Each row was made from one path, in order. Every step used is in the known rows, and no mark comes twice. Write each row's path.
Known rows
tozu-kubat-sofogo: [-1.257 -0.438 -0.235 -2.013 -0.224  0.934 -2.397  0.591  0.949 -0.104
  0.186  0.243 -0.134 -1.694  0.716  0.264  0.680  1.031  0.145  0.023
 -2.193  0.523 -0.061 -1.514 -0.440  0.547  0.967]
luzo-ranuk-kubat-sofogo-tozu: [ 0.062  1.445  0.923 -0.811 -0.617  0.259 -6.076 -2.205 -3.162  0.476
  0.024  1.515 -2.014  0.942 -1.085  1.018  1.300  0.971 -2.025 -0.552
 -1.565  0.919 -0.060 -0.681  0.158  0.928 -1.536]
naze-tozu-kubat-sofogo: [-1.841  0.351  0.115 -1.012 -0.265 -0.331 -1.225  0.699 -0.277 -0.475
  0.169  0.320 -0.941 -1.591  0.910  0.576  1.151  0.510  0.654  0.159
 -3.199  0.369  0.363 -0.057 -1.153  0.848 -0.945]
kubat-sofogo-ranuk: [ 0.079  0.167  1.023 -0.896 -0.810 -0.588 -4.037 -0.972 -2.141  0.606
 -0.251  0.380 -0.911 -0.654  0.862  0.623  0.855  2.296 -1.019 -0.157
 -1.254  0.422  0.061  1.314  0.554  2.081 -0.643]
ranuk-kubat-sofogo-tozu: [-0.945  2.281  0.537 -0.954 -0.397  0.527 -4.833 -1.827 -1.583  0.692
 -0.034  0.802 -0.480  0.120 -0.037 -0.235  1.161  1.238 -1.429 -0.728
 -1.661  0.540  0.211 -0.191 -0.412  0.266 -0.209]
kubat-sofogo-tozu-luzo-ranuk: [ 0.355  1.683  0.027  0.219 -0.852  1.712 -4.607 -1.963 -1.901  0.882
 -0.657  0.638 -2.187 -2.113 -0.565  0.974 -0.076  0.435 -1.235  0.417
  3.113  0.965 -0.237 -0.184  0.539  0.619 -0.630]
gipu-tozu-luzo-kubat-sofogo-ranuk: [ 1.160  1.943 -0.579 -0.980 -1.252  0.563 -5.739 -1.995 -2.845  0.987
 -0.530  0.613 -1.385 -1.084  1.907 -0.231  1.214  2.371 -1.409 -0.602
  1.732  1.459  0.171  1.054  0.781  0.889  0.213]
naze-tozu-kubat-sofogo-ranuk: [-1.485  1.745  0.725 -1.242 -0.729 -0.964 -2.400  0.077 -3.479 -0.594
  0.184  0.327 -1.619 -0.811  1.542  0.967  0.948  2.317  0.218  0.306
 -3.619  0.371  0.499  0.960 -0.383  2.132 -2.056]
luzo-kubat-sofogo-ranuk: [ 0.468 -1.197  0.867 -1.876 -0.768 -1.296 -5.347 -1.555 -1.840  0.653
 -0.071  0.962 -0.710  0.201  1.028  0.544  0.891  2.035 -1.561 -0.915
 -1.657  0.690  0.103  1.673  0.679  1.981  0.260]
ranuk-kubat-sofogo: [-1.201  0.129  0.578 -1.369 -0.422 -0.094 -4.006  0.489  0.046  0.970
  0.213  0.731  0.158  0.247  0.565  0.257  0.666  1.017 -1.638 -0.850
 -2.213  0.522 -0.129 -0.274 -0.242  0.634  0.037]
ranuk-kubat: [-0.704  1.339 -0.013 -0.616 -0.063 -0.220 -1.225  0.907 -1.072  0.279
  0.588  0.348  0.440  1.595  0.176 -0.080 -0.286  0.424 -1.089 -0.546
 -1.561  0.187  0.001 -0.515 -0.199 -0.184 -0.366]
tufet-tozu-naze: [ 0.132  2.456 -0.704  0.086  0.105  3.193 -1.242  0.508 -0.695 -0.538
  0.524 -0.728  0.017 -0.863 -0.239 -1.673 -0.769  0.218 -0.152 -0.101
  0.020 -0.033  0.648 -0.215  0.289  0.384 -0.698]
luzo-kubat: [ 0.246 -1.073 -0.203 -0.915 -0.001 -0.946 -1.187 -0.603  0.629 -0.081
  0.276  0.489  0.281  0.725  0.189 -0.323 -0.025 -0.368 -0.522 -0.856
 -0.489  0.279  0.011  0.335  0.065 -0.257  0.778]
tozu-luzo-sofogo: [-0.325 -0.542 -0.310 -0.181 -0.426  1.118 -1.272  0.844 -3.002  1.197
 -0.545 -0.074  0.079 -3.408  0.515  0.321 -0.182 -0.927 -1.088  0.660
  3.832  0.524 -0.505 -1.090  0.428 -0.654 -0.016]
luzo-kubat-sofogo-tozu: [ 0.106 -0.114  0.430 -1.438 -0.350 -0.299 -4.915 -3.216 -0.035  0.498
 -0.278  0.901 -0.792 -0.646 -0.159 -0.337  1.248  0.320 -0.772 -1.090
 -0.916  0.583  0.235  0.671 -0.195  0.145  0.976]
tufet-tozu-gipu: [-0.548  3.664  0.575  1.223  0.051  3.129  0.782  1.289 -2.557 -0.579
  0.428 -0.243 -0.923 -2.006 -0.320  1.143  2.010  0.965  0.189 -0.820
 -2.593 -0.192  0.025 -1.364 -0.529  0.916 -0.395]
naze-gipu-tozu-luzo-sofogo: [ 0.131 -0.515  0.400  0.288 -0.659  1.204 -1.803 -0.091 -3.020  0.678
 -0.398 -0.206 -0.711 -3.384  0.253  1.018  1.695 -1.411 -0.287  1.291
  3.451  1.078  0.042 -1.500 -0.365 -0.996 -1.038]
sofogo-tozu: [ 0.115  2.447 -0.089  0.332  0.061  0.560 -0.929 -2.129 -1.300 -0.387
 -0.239  0.063 -0.639  0.098 -0.658 -0.140  0.526  0.078  0.325  0.063
  0.507  0.005  0.275  0.355 -0.073 -0.357 -0.551]
tufet-tozu: [ 0.116  3.397  0.540  0.838  0.294  1.430  0.284  0.395 -1.634 -0.434
  0.154  0.076 -0.273 -0.210 -0.063 -0.562  0.570  0.642  0.328 -0.231
 -1.702 -0.210  0.291 -0.515  0.098  0.137  0.704]
luzo-sofogo-tozu-gipu: [-0.720  0.134  0.511  0.333 -0.143  1.638 -1.893 -1.514 -5.299  0.088
 -0.381  0.240 -1.102 -3.894 -1.197  1.591  3.294 -0.514 -0.485 -0.113
  0.007  0.249 -0.277 -1.605 -0.077  0.317 -1.971]
luzo-sofogo: [-0.254 -2.337  0.533 -0.361  0.001 -0.291 -1.760 -0.229 -3.162  0.570
 -0.484  0.498 -0.045 -2.282 -0.283  0.332  1.533 -0.906 -0.645  0.266
  0.555  0.295 -0.286 -1.061  0.311 -0.134 -0.477]
naze-tozu-kubat: [-1.516  1.408 -0.357 -0.622 -0.025 -0.081  1.726  0.936 -1.274 -1.194
  0.483 -0.146 -0.604 -0.239  0.656  0.080  0.250 -0.037  1.061  0.444
 -2.648 -0.045  0.435 -0.295 -0.953  0.037 -1.458]
gipu-tozu-luzo-sofogo: [ 0.472  0.244 -0.777  0.589 -0.504  1.672 -1.968 -0.892 -4.279  0.998
 -0.903  0.096 -0.724 -3.330  0.620 -0.119  1.695 -0.548 -0.588  0.585
  4.195  1.041 -0.281 -1.461  0.376 -1.206 -0.608]

Which path is each row?
[-0.254 -1.643 -0.019 -0.743 -0.357  1.259 -1.434  0.829  2.099 -0.292
  0.828 -1.160  0.381 -1.102 -0.394  0.044 -1.649 -1.059 -0.222  0.979
  0.725  0.249  0.692  0.308 -0.499  0.411 -1.872] | tozu-naze-gipu
[-0.416  2.664 -0.317 -0.172 -0.752  1.908 -3.435 -1.570 -0.395  1.047
 -0.671 -0.038 -0.713 -2.847  0.370 -0.089 -0.232  0.820 -0.645  0.218
  2.894  0.563 -0.030  0.329  0.045  0.152  0.564] | kubat-sofogo-tozu-luzo
[ 0.321  1.935 -0.245 -1.537 -0.720  0.737 -4.431 -1.439 -3.746 -0.426
 -0.159  0.529 -1.620 -0.840  1.421 -0.003  2.721  3.078  0.122  0.094
 -2.459  1.108  0.284 -0.752  0.217  1.277 -0.556] | gipu-tozu-kubat-sofogo-ranuk
[-1.238  0.479  0.537 -1.886 -0.757  1.484 -6.543 -0.915  0.612  0.337
  0.861 -0.463 -0.159 -0.752 -0.619  0.263 -0.471 -0.273 -1.554  0.168
 -0.835  0.690  0.841  0.180 -0.844  0.746 -2.180] | ranuk-kubat-sofogo-tozu-naze-gipu
[-0.522  2.398  0.039 -0.822 -0.968  0.183 -3.693  0.853 -7.158  1.338
  0.064  0.259  0.040 -1.202  1.378  0.866 -0.614  1.554 -2.660  0.315
  1.798  0.765 -0.348 -0.542  1.027  0.466 -1.681] | tozu-luzo-sofogo-ranuk-kubat
[ 1.633  2.145 -1.026  1.131 -0.640  1.675 -1.492 -1.097 -2.910  0.162
 -0.585  0.288 -2.041 -0.419 -0.110  0.191  0.702 -0.079 -0.625  0.548
  4.011  1.189 -0.222 -1.002  0.718 -0.434 -0.971] | gipu-tozu-luzo-ranuk
[-0.370 -0.694  1.020 -1.107 -0.605 -0.513 -5.233 -0.112 -1.754  0.646
  0.213  1.499 -1.262  0.838 -0.357  1.133  0.827  0.701 -2.405 -0.618
 -1.829  0.921 -0.357 -0.989  0.279  1.000 -0.759] | luzo-ranuk-kubat-sofogo
[ 0.754  2.771 -1.518  0.810 -0.480  1.972 -0.331 -0.518 -0.986  0.349
 -0.509 -0.439 -0.503 -1.195  0.845 -0.776  0.616  0.093  0.046  0.346
  3.635  0.769  0.030 -0.370  0.052 -1.064 -0.111] | gipu-tozu-luzo
[-0.375  1.153  0.645 -0.425 -0.306  0.728 -3.598 -2.498 -0.404  0.379
 -0.545  0.513 -0.870 -1.538 -0.461  0.015  1.270  0.752 -0.249 -0.174
 -0.360  0.323  0.180  0.351 -0.134  0.558  0.066] | kubat-sofogo-tozu
[ 0.379  1.861 -0.427 -0.154 -1.085  1.462 -5.530 -0.561 -2.961  1.182
 -0.327  0.948 -1.818 -0.285  0.411  0.632  1.339  0.842 -2.235 -0.320
  1.831  1.673 -0.305 -1.473  0.324  0.190 -0.614] | gipu-tozu-luzo-ranuk-kubat-sofogo
[ 0.257  1.101  0.149 -0.265 -0.888  0.397 -2.444  0.168 -6.156  1.139
 -0.439 -0.060 -0.500 -2.606  1.023  1.002 -0.231  0.964 -1.574  0.780
  3.462  0.607 -0.370 -0.079  1.215  0.671 -1.174] | tozu-luzo-sofogo-ranuk
[-0.106 -2.492  0.119 -1.579 -0.308 -0.719 -4.277 -1.069  1.548  0.713
 -0.138  0.993 -0.133 -0.812  0.478  0.008  0.740  0.261 -1.050 -1.113
 -1.147  0.646 -0.028  0.512 -0.050  0.560  1.502] | luzo-kubat-sofogo
[ 0.187 -0.653  0.237 -0.995 -0.951  0.862 -4.264 -0.780  1.425  0.859
 -0.103  0.216 -0.716 -2.109  0.943  0.624  1.231 -0.425 -0.731 -0.052
  1.481  1.410  0.326 -0.108 -0.724 -0.425  0.689] | naze-gipu-tozu-luzo-kubat-sofogo
[-0.614 -0.729  0.646 -1.603 -0.369  0.956 -2.944 -0.300  0.534 -0.433
  0.269  0.160 -0.903 -2.006  0.659  0.785  2.637  0.349  0.789  0.694
 -2.704  1.040  0.494 -1.832 -1.371  0.142 -0.066] | naze-gipu-tozu-kubat-sofogo
[ 0.549  0.121  0.945  0.408 -0.251  0.021 -0.548 -0.801 -0.150 -0.353
  0.126 -0.145 -0.802  0.096 -0.308  0.594  1.865 -0.709  0.657  0.638
 -0.401  0.557  0.580 -0.414 -0.872 -0.389 -1.063] | naze-gipu-tozu
[ 0.051  1.832 -1.208 -0.696  0.074  1.363 -0.048 -0.499 -1.503 -1.017
  0.096  0.007 -0.554 -0.374  0.613 -0.873  2.034  0.576  1.149  0.326
 -1.172  0.670  0.240 -1.791 -0.411 -0.599 -0.089] | gipu-tozu-kubat
[-0.614 -1.013  0.559 -1.170 -0.651  1.734 -5.397 -1.684  1.590  0.026
  0.301 -0.677 -0.607 -2.466 -0.800  0.033 -0.240 -0.244 -0.396  0.740
  0.418  0.508  0.862  0.712 -0.788  0.989 -1.797] | kubat-sofogo-tozu-naze-gipu
[-0.287 -1.125 -0.672 -1.323 -0.691  0.792 -3.662  0.083  1.824  1.259
 -0.209  0.429  0.062 -1.964  1.265 -0.021 -0.757  0.316 -1.412 -0.651
  2.298  0.898 -0.247  0.381  0.105  0.122  1.731] | tozu-luzo-kubat-sofogo
[-0.185  3.477  0.474 -0.725 -0.565 -1.161 -2.226  0.246 -4.126  0.150
  0.720  0.339 -0.120  2.180  0.925  0.535 -0.363  2.279 -1.603 -0.290
 -1.865  0.259  0.164  0.558  0.639  1.208 -1.673] | sofogo-ranuk-kubat
[-0.829  1.962  0.955 -0.143 -0.719  1.529 -5.465 -1.478 -3.992  0.231
  0.283  1.188 -2.462 -1.198 -1.360  2.052  2.673  1.130 -2.182 -1.053
 -2.345  0.928 -0.329 -1.788 -0.284  1.804 -2.413] | luzo-ranuk-kubat-sofogo-tozu-gipu
[-0.244 -0.475 -0.706 -0.688 -0.170  1.847 -3.880 -2.345 -3.816  0.032
 -0.224 -0.299 -0.308 -2.820 -0.994 -0.960  0.224 -1.259 -0.755  0.576
  2.586  0.387  0.279 -0.393  0.454 -0.194 -2.486] | luzo-sofogo-tozu-naze
[-1.083 -0.394 -0.134 -0.640 -0.763 -0.378 -2.417  0.198  0.441  0.926
 -0.312  0.341 -0.772 -1.619  1.461  0.068 -0.362 -0.350 -0.889 -0.580
  1.186  0.644  0.229  1.792 -0.544  0.396  0.013] | naze-tozu-luzo-kubat-sofogo
[ 0.739  0.804 -0.617  0.673 -0.613  1.010 -1.024  0.562 -1.753  0.340
 -0.187  0.132 -1.305 -0.778 -0.300  1.030 -1.388 -0.485 -1.117  0.625
  3.535  0.694 -0.501 -0.642  0.801  0.049 -0.700] | tozu-luzo-ranuk
[ 0.443  0.517 -0.159 -1.408 -1.148 -0.072 -4.955 -0.647 -1.233  1.153
 -0.094  0.385 -0.472 -1.004  1.727  0.554 -0.660  2.080 -1.835 -0.574
  1.553  0.976 -0.110  1.520  0.802  1.340  0.678] | tozu-luzo-kubat-sofogo-ranuk
[-0.522  0.262  0.273 -0.841 -0.491  1.360 -4.450 -2.351 -0.680  0.190
  0.029  0.539 -1.201 -2.464 -0.465  1.132  2.688  0.766 -0.790 -1.434
 -1.809  0.664  0.019 -0.254 -0.616  1.100 -0.014] | luzo-kubat-sofogo-tozu-gipu
[-0.304 -0.058 -0.670 -1.007 -0.411  2.152 -5.412 -2.548  0.737  0.324
 -0.157 -0.340 -0.691 -2.180 -0.471 -1.170 -0.212  0.378 -0.615  0.020
  1.326  0.460  0.545  0.722 -0.024  0.824 -1.070] | kubat-sofogo-tozu-naze
[-0.302  0.983 -0.013 -0.690 -1.049  0.895 -4.944  0.768 -1.494  1.347
  0.072  0.890 -1.099 -0.400  0.271  1.202 -0.690  0.713 -2.677 -0.248
  1.402  1.213 -0.529 -1.034  0.426  0.529 -0.472] | tozu-luzo-ranuk-kubat-sofogo
[ 0.739 -0.105 -1.741 -0.053 -0.240  2.281 -2.343 -1.417 -0.494 -0.410
 -0.106 -0.698 -0.368 -0.771  0.028 -1.783  0.684 -0.238  0.045  0.182
  1.823  0.666  0.585  0.103  0.032 -0.180 -1.630] | gipu-tozu-naze
[ 0.268  3.486 -0.372 -0.345 -1.027  0.826 -4.326 -0.550 -8.423  1.061
 -0.347  0.384 -0.836 -0.915  1.425  0.126  1.628  1.486 -2.194  0.285
  2.337  1.238 -0.120 -0.824  1.032  0.034 -2.099] | gipu-tozu-luzo-sofogo-ranuk-kubat
[ 0.119  4.167 -1.053  0.515 -0.369  1.776 -0.619 -1.141 -1.249  0.295
 -0.320 -0.492 -0.429 -1.200  0.006 -0.166 -0.981  0.166 -0.124  0.520
  3.659  0.202  0.104  0.165  0.076 -0.746 -0.177] | sofogo-tozu-luzo
[-0.970  1.288  0.679  0.050 -0.546  2.188 -3.192 -1.748 -1.129  0.212
 -0.223  0.067 -1.374 -3.373 -0.595  1.387  2.858  1.012 -0.264 -0.668
 -1.151  0.330 -0.076 -0.449 -0.667  1.487 -0.807] | kubat-sofogo-tozu-gipu
[-1.079  2.944  0.332 -1.222  0.106  2.498 -2.271  0.918 -0.697 -0.457
  0.229  0.367 -0.614 -2.029  0.644 -0.248  1.355  1.649  0.512 -0.229
 -3.774  0.354  0.190 -2.040 -0.494  0.689  1.228] | tufet-tozu-kubat-sofogo
[ 0.122  5.101 -0.661  0.265 -0.707  1.266 -2.949 -0.943 -3.846  0.318
  0.159  0.524 -1.366  0.792 -0.563  0.530 -1.037  0.311 -1.894  0.119
  2.345  0.818 -0.188 -0.979  0.556 -0.377 -1.621] | sofogo-tozu-luzo-ranuk-kubat
